Each row comes from the steps of one walk. Every step used is in the known rows, and no mark comes twice. Write the walk behind each row, first mark first.
In the rows, 128 means zero.
Known rows
naze-gese-loled-fole-givi-boba: [132  89 141 117 125 111 149 120  94 138 160 148 119 101 122 179 125 135
 150 124 173 102 151 124 143 107 153 142 121  76 154 166 120 113 118 109
  82 189 127]
mogab-naze-gese-loled-fole: [140  93 123 124 112 117 141 123 128 135 137 141 117  97 112 160 108 135
 130 114 136  85 159 128 138 100 155 125 159 104 123 152 124  77 147 100
  74 174 147]
loled-gese: [128 106 127 129 131 128 123 130 120 138 125 129 132 136 131 138 139 122
 128 130 179  85 130 128 135 113 117 124 143 130 123 125 128 155 141 133
 115 150 113]
dupu-zonog-naze-mogab: [116 138 152 127 122 116 127 137 144 139 104 115 123  88 127 138 141 133
 122 131 114 128 133 121 129 140 128 141 162 164 148 150 138 134 140  70
 113 148 141]
fole-dupu-zonog: [ 97 126 123 135 132 113 144 132  98 138 130 137 129 122 125 160 107 119
 123 138 115 120 137 143 123 107 127 141 146 134 163 140 114 126 117 119
 135 155 120]
zonog-naze-gese-loled: [148 106 151 118 121 130 140 126 122 126 115 151 108  89 132 130 121 130
 120 118 113  78 139 116 130 127 137 135 157 143 110 149 139 152 122  43
  93 175 156]
boba-givi-bidil: [ 72 122 122 129 104 119 119 138 110 129 141 148 131 122 127 158 138 121
 132 133 138 121 144 169 131 113 134 137 111 109 137 139 132 127 135 128
  41 148 123]
naze-gese-loled-fole-nepele: [135  66 122 108 126 122 145 121 164 135 147 150 118 108 120 140 141 126
 133 114 155  85 153 123 145  96 130 118 164  70  97 163 122 112 110 104
  92 181 151]
mogab-naze-gese-loled-fole-givi: [132  92 127 125 116 118 143 118  70 141 142 131 117  92 121 179 119 130
 145 120 157  88 165 158 140  92 151 145 149  91 144 160 125  92 151 104
  68 173 139]
boba-givi: [ 68 118 118 127 135 122 121 133 127 129 135 136 129 118 128 143 134 126
 125 124 118 122 132 164 129 131 131 130 122 121 132 134 136 133 134 129
  63 138 119]
nepele-fole-dupu: [120 112 117 122 124 129 149 129  93 126 141 141 136 141 125 168  89 125
 128 128 110 127 140 150 128 102 138 137 135 114 135 137 121 123 113 124
 126 129 111]
loled-fole-nepele: [127  90 120 118 137 125 138 122 171 140 145 133 131 133 126 139 148 109
 140 125 155 135 149 133 142 104 114 122 143  65 105 157 129  99 128 142
 136 139 129]
nepele-fole-givi-boba: [116 112 135 124 126 118 148 129  87 129 163 115 136 123 126 172 114 135
 161 136 171 146 129 141 139 112 145 149 111  92 154 139 127 123 130 131
 114 137  99]
poba-naze-gese-loled: [118 104 141 121 116 129 138 126 134 127 117 149 109  94 148 126 109 124
 136 126 114  77 135 131 130  87 130 131 151 129 122 145 130 124 119  72
  55 167 155]
poba-naze: [110 128 138 131 126 131 130 128 138 131 115 133 123 122 153 125 113 111
 142 136 115 127 130 140 126  93 114 134 131 126 132 137 139 107 133 110
 102 125 135]
dupu-zonog-naze-gese-loled: [119 111 151 129 121 114 143 133 141 131 122 138 106  66 129 141 137 127
 118 127 110  71 137 114 132 125 142 137 178 149 124 151 133 138 123  35
 106 199 144]
dupu-zonog-naze: [108 134 151 138 131 117 131 134 145 136 119 118 120  96 133 140 141 113
 124 136 110 118 132 125 128 134 123 139 158 142 133 144 140 125 139  71
 142 155 124]
gese-loled-fole: [141 109 126 122 131 123 142 123 146 142 140 132 123 126 126 155 127 125
 127 125 119 119 149 119 134 117 141 129 143 100 118 150 125 110 126 141
 121 176 135]
fole-loled: [130 130 125 126 134 129 117 123  98 139 134 136 127 120 130 133 118 123
 130 127 104 129 132 155 125 121 124 119 143 118 118 136 124 127 111 136
 133 130 138]
mogab-naze-gese-loled: [134 102 124 123 107 120 141 127 108 127 126 141 114  94 114 136 100 148
 129 112 142  80 142 129 130 107 149 130 159 140 129 131 124 117 141  89
  67 166 157]
zonog-dupu: [128 131 129 123 135 133 127 127 116 125 108 125 133 120 131 136 125 124
 124 127 111 127 122 122 121  95 122 126 133 135 117 132 115 138 115 106
 108 132 103]
dupu-zonog-naze-gese-loled-fole: [124 103 152 130 125 111 139 127 162 140 132 139 110  72 128 165 142 116
 120 127 103  78 154 112 139 120 149 133 180 115 120 171 134 102 127  47
 107 206 132]
fole-givi-boba: [120 124 141 125 131 118 141 126  72 135 146 124 130 125 130 155 120 133
 157 135 181 144 129 136 131 122 128 152 101 103 167 139 126 137 132 133
 119 136 122]
givi-fole-dupu-zonog-naze: [ 83 127 147 132 156 120 139 136 116 140 125 148 122 112 132 172 109 114
 125 134  81 114 179 122 124 115 111 159 137 125 154 164 127 126 125  85
 124 157 127]
gese-loled-fole-dupu-zonog-naze: [116 112 141 127 137 113 157 127 115 153 128 141 117 108 132 187 106 101
 118 133  87 110 165 130 127 101 128 152 171 112 143 176 129 114 125  86
 138 205 138]
poba-naze-gese-loled-fole: [124  96 139 122 119 126 137 119 153 135 126 150 112  98 145 151 115 113
 137 126 106  83 152 129 137  81 137 127 151  97 118 163 132  84 122  85
  62 176 141]
fole-naze-mogab: [130 123 134 138 121 128 145 129  94 130 109 116 131 109 130 127 115 141
 115 127 124 137 135 136 126 153 120 116 136 150 143 151 128 166 153 122
 103 125 135]
bidil-givi-boba: [154 129 137 125 118 123 146 131 126 133 142 129 126 136 125 145 111 144
 118 119 130 144 128 122 129 136 140 133  98 113 146 138 133 132 128 133
 100 143 130]
nepele-fole-dupu-zonog: [ 97 117 119 131 127 111 149 135 110 130 146 128 135 121 124 180 105 122
 129 139 110 121 138 149 129 102 144 141 157 120 152 139 115 112 117 116
 126 154  99]
bidil-givi: [155 133 131 129 119 132 134 128 122 131 129 117 126 132 131 137 131 136
 107 121 101 131 133 144 128 136 137 128 116 121 125 136 137 137 130 128
  99 137 130]
mogab-naze-gese-loled-fole-nepele: [133  64 114 113 116 118 152 120 148 137 142 143 117  98 112 147 120 129
 140 111 168  86 163 134 144  83 133 124 174  76 107 161 125  88 141 102
  77 176 161]
sime-givi: [ 47 119 131 132 125 128 123 133 107 128 131 167 130 129 139 132 121 128
 128 137 125 126 130 134 131 123 120 116 126 133 145 133 135 130 137 135
  53 136 129]
boba-givi-fole: [ 51 116 123 127 154 120 114 139 150 129 146 145 129 123 128 154 134 134
 130 122  98 116 167 145 131 133 125 136 104 102 137 145 133 127 132 141
  41 139 117]
mogab-naze-gese-loled-fole-dupu: [132  87 116 120 115 119 153 120  79 140 132 163 118 112 112 180  74 130
 125 113 123  84 171 146 131  81 149 136 155 105 141 162 116  88 134  99
  75 174 148]

Write each row's walk
[109 107 145 130 130 115 142 123 115 138 124 156 121  91 127 185 118 102
 117 130  94  90 163 138 134 107 135 137 161 107 145 178 129  90 122  44
 119 165 119] -> loled-fole-dupu-zonog-naze-gese
[112 122 153 135 124 118 127 132 141 126 118 134 116  73 130 138 145 121
 120 131 115  86 134 122 133 130 135 133 163 143 128 148 136 119 129  33
 113 156 127] -> dupu-zonog-naze-gese
[136  81 120 111 135 124 153 121 168 144 147 131 123 126 125 141 138 117
 139 121 153 119 152 125 140  98 119 127 159  68 100 158 125 118 120 143
 127 179 149] -> gese-loled-fole-nepele
[127 112 124 130 107 121 126 128 106 122 124 140 122 101 113 133 107 140
 130 117 146  97 139 138 133 112 146 124 143 134 134 130 127  98 148  87
  86 126 137] -> mogab-naze-gese
[132 112 132 127 148 135 114 133 101 151 142 133 129 136 134 164 135 134
 114 116 109  84 175 152 134 113 116 121 130  95 114 151 130 155 123 156
  69 164 122] -> bidil-givi-fole-loled-gese
[125 105 135 146 123 127 145 124  92 118 124 139 124  98 132 129 116 128
 116 127 122  97 136 137 130 143 127 105 137 129 125 149 126 150 140  85
 102 133 116] -> fole-naze-gese
[134 134 133 125 144 134 117 130 111 142 145 136 126 129 133 156 122 138
 112 116  60 126 172 154 127 128 129 125 114  93 119 155 130 130 109 148
  83 142 136] -> bidil-givi-fole-loled
[142  99 143 138 133 129 158 130 104 125 138 139 114 100 133 150 112 150
  95 109  72  78 179 126 129 146 135 120 125 110 118 170 126 170 134  99
  41 183 133] -> bidil-givi-fole-naze-gese-loled
[102 120 127 123 151 129 136 132 103 131 134 159 129 148 125 161  99 129
 129 125  97 120 175 124 123 110 115 145 109 110 149 150 116 129 113 139
 103 131 129] -> givi-fole-dupu
[135  95 136 120 127 121 136 117  91 137 145 136 119  97 128 173 142 128
 140 125 142  87 157 147 141 105 150 138 140  87 133 163 123 115 121 104
  84 182 129] -> naze-gese-loled-fole-givi
[106 121 137 131 130 120 154 134 104 134 132 131 128 110 131 180 102 109
 126 138  93 119 145 145 128 107 133 150 165 128 143 153 133 118 127  69
 136 158 108] -> nepele-fole-dupu-zonog-naze
[139  96 129 119 123 120 138 122 146 131 140 149 118 104 122 153 131 132
 123 118 122  86 150 118 139 115 151 120 147  99 115 154 121 103 116  99
  89 180 135] -> naze-gese-loled-fole
[142  91 142 114 128 128 154 117 100 138 121 172 113 108 129 174  96 111
 116 116  96  82 169 132 131 102 137 141 153 107 123 179 132 122 115  53
 104 186 150] -> zonog-naze-gese-loled-fole-dupu
[ 22 113 131 128 147 127 129 136  73 131 138 193 132 146 139 165  90 130
 129 134  95 118 178 133 126 106 109 134 106 112 164 153 124 129 121 146
  31 138 131] -> sime-givi-fole-dupu
[104 129 143 133 134 120 146 131  93 139 114 134 122 110 134 161 106 106
 119 136  97 119 144 140 122 115 117 153 154 142 152 154 132 135 128  72
 141 157 131] -> fole-dupu-zonog-naze
[135 134 136 126 140 133 127 135 141 131 141 129 126 134 132 149 132 142
 112 116  79 124 167 124 129 134 130 134 101 103 127 146 133 130 128 142
  79 139 126] -> bidil-givi-fole
[133 103 128 117 142 133 139 131 160 134 147 132 126 139 131 136 144 138
 121 112 113 125 171 130 136 118 110 135 115  73 109 155 133 138 123 142
  80 141 142] -> bidil-givi-fole-nepele
[138 109 139 122 103 122 140 125  69 147 152 129 125 122 131 189 143 114
 149 139 159 120 165 153 137  91 141 155 123  74 142 164 121 119 131 144
  96 188 131] -> gese-loled-fole-givi-bidil
[120 117 130 126 128 128 134 127  85 127 150 108 135 120 132 165 135 127
 149 137 138 132 134 163 137 111 143 145 129  99 137 137 130 128 133 129
 119 129 103] -> nepele-fole-givi
[125  99 131 143 118 127 153 129 104 111 140 128 130  98 128 147 109 130
 120 129 115  99 137 142 137 135 144 104 147 117 115 150 128 135 139  80
  96 133  95] -> nepele-fole-naze-gese
[116 104 146 124 125 116 155 129  94 134 117 158 108  81 129 162 101 120
 114 126  98  70 149 131 125 104 134 149 175 147 143 161 123 149 110  33
 100 198 148] -> fole-dupu-zonog-naze-gese-loled
[  4 120 152 136 151 118 132 141  91 139 130 184 124 112 142 178 103 115
 125 143  76 112 181 129 127 110 105 145 137 127 170 169 135 129 132  91
  50 165 128] -> sime-givi-fole-dupu-zonog-naze
[137 101 129 142 136 124 161 122 112 140 137 123 123 118 133 155 110 115
 118 130 113 121 154 129 130 134 131 115 147 102 117 166 126 142 148 139
 126 177 123] -> gese-loled-fole-naze
[ 22 123 134 129 150 127 102 134  96 137 150 180 129 126 138 150 115 132
 134 135  83 121 170 146 130 117 112 114 126 104 137 151 128 126 114 155
  42 138 135] -> sime-givi-fole-loled
[133 106 133 121 135 124 145 119  94 146 146 115 123 120 132 174 139 119
 143 131 136 121 154 147 135 106 139 148 134  84 138 158 125 123 131 145
 115 179 128] -> gese-loled-fole-givi
[128  98 134 147 128 124 144 120 113 124 133 138 128 101 130 152 125 116
 119 127 120 102 152 134 138 138 136 101 138  96 121 169 126 117 145  95
 107 142 107] -> loled-fole-naze-gese
[ 48  88 116 116 158 122 123 136 169 133 153 148 129 121 128 142 147 127
 139 117 134 117 171 150 137 112 102 135 119  73 119 153 134 133 127 145
  40 141 134] -> boba-givi-fole-nepele
[130 104 138 117 134 112 154 120  97 150 160 126 124 124 128 182 119 128
 154 130 168 134 149 127 137 109 141 151 115  76 158 161 123 121 129 148
 112 184 127] -> gese-loled-fole-givi-boba
[ 84 114 151 131 146 118 134 135 113 130 126 165 117  93 127 171 113 122
 121 127  80  79 181 122 129 112 123 149 145 126 153 170 125 119 115  45
  87 161 129] -> givi-fole-dupu-zonog-naze-gese
[ 46 119 119 126 159 123 103 134 122 139 151 152 128 115 129 160 124 129
 130 122  75 116 169 175 129 121 122 126 119  94 127 153 131 126 113 150
  44 142 128] -> boba-givi-fole-loled
[ 77 125 127 133 152 114 136 137 116 137 140 144 129 124 126 173 110 128
 127 133  92 114 172 125 125 108 122 148 129 114 166 150 110 117 115 130
 106 155 118] -> givi-fole-dupu-zonog
[106 128 130 126 151 129 110 130 118 139 145 143 127 124 128 146 120 132
 134 124  85 124 167 136 127 120 119 126 126  99 122 148 121 118 107 149
 110 131 133] -> givi-fole-loled
[103 130 130 134 143 118 141 137 112 141 141 136 127 128 129 182 113 134
 105 126  65 117 177 140 125 116 130 148 118 107 160 158 118 126 117 132
  82 164 122] -> bidil-givi-fole-dupu-zonog
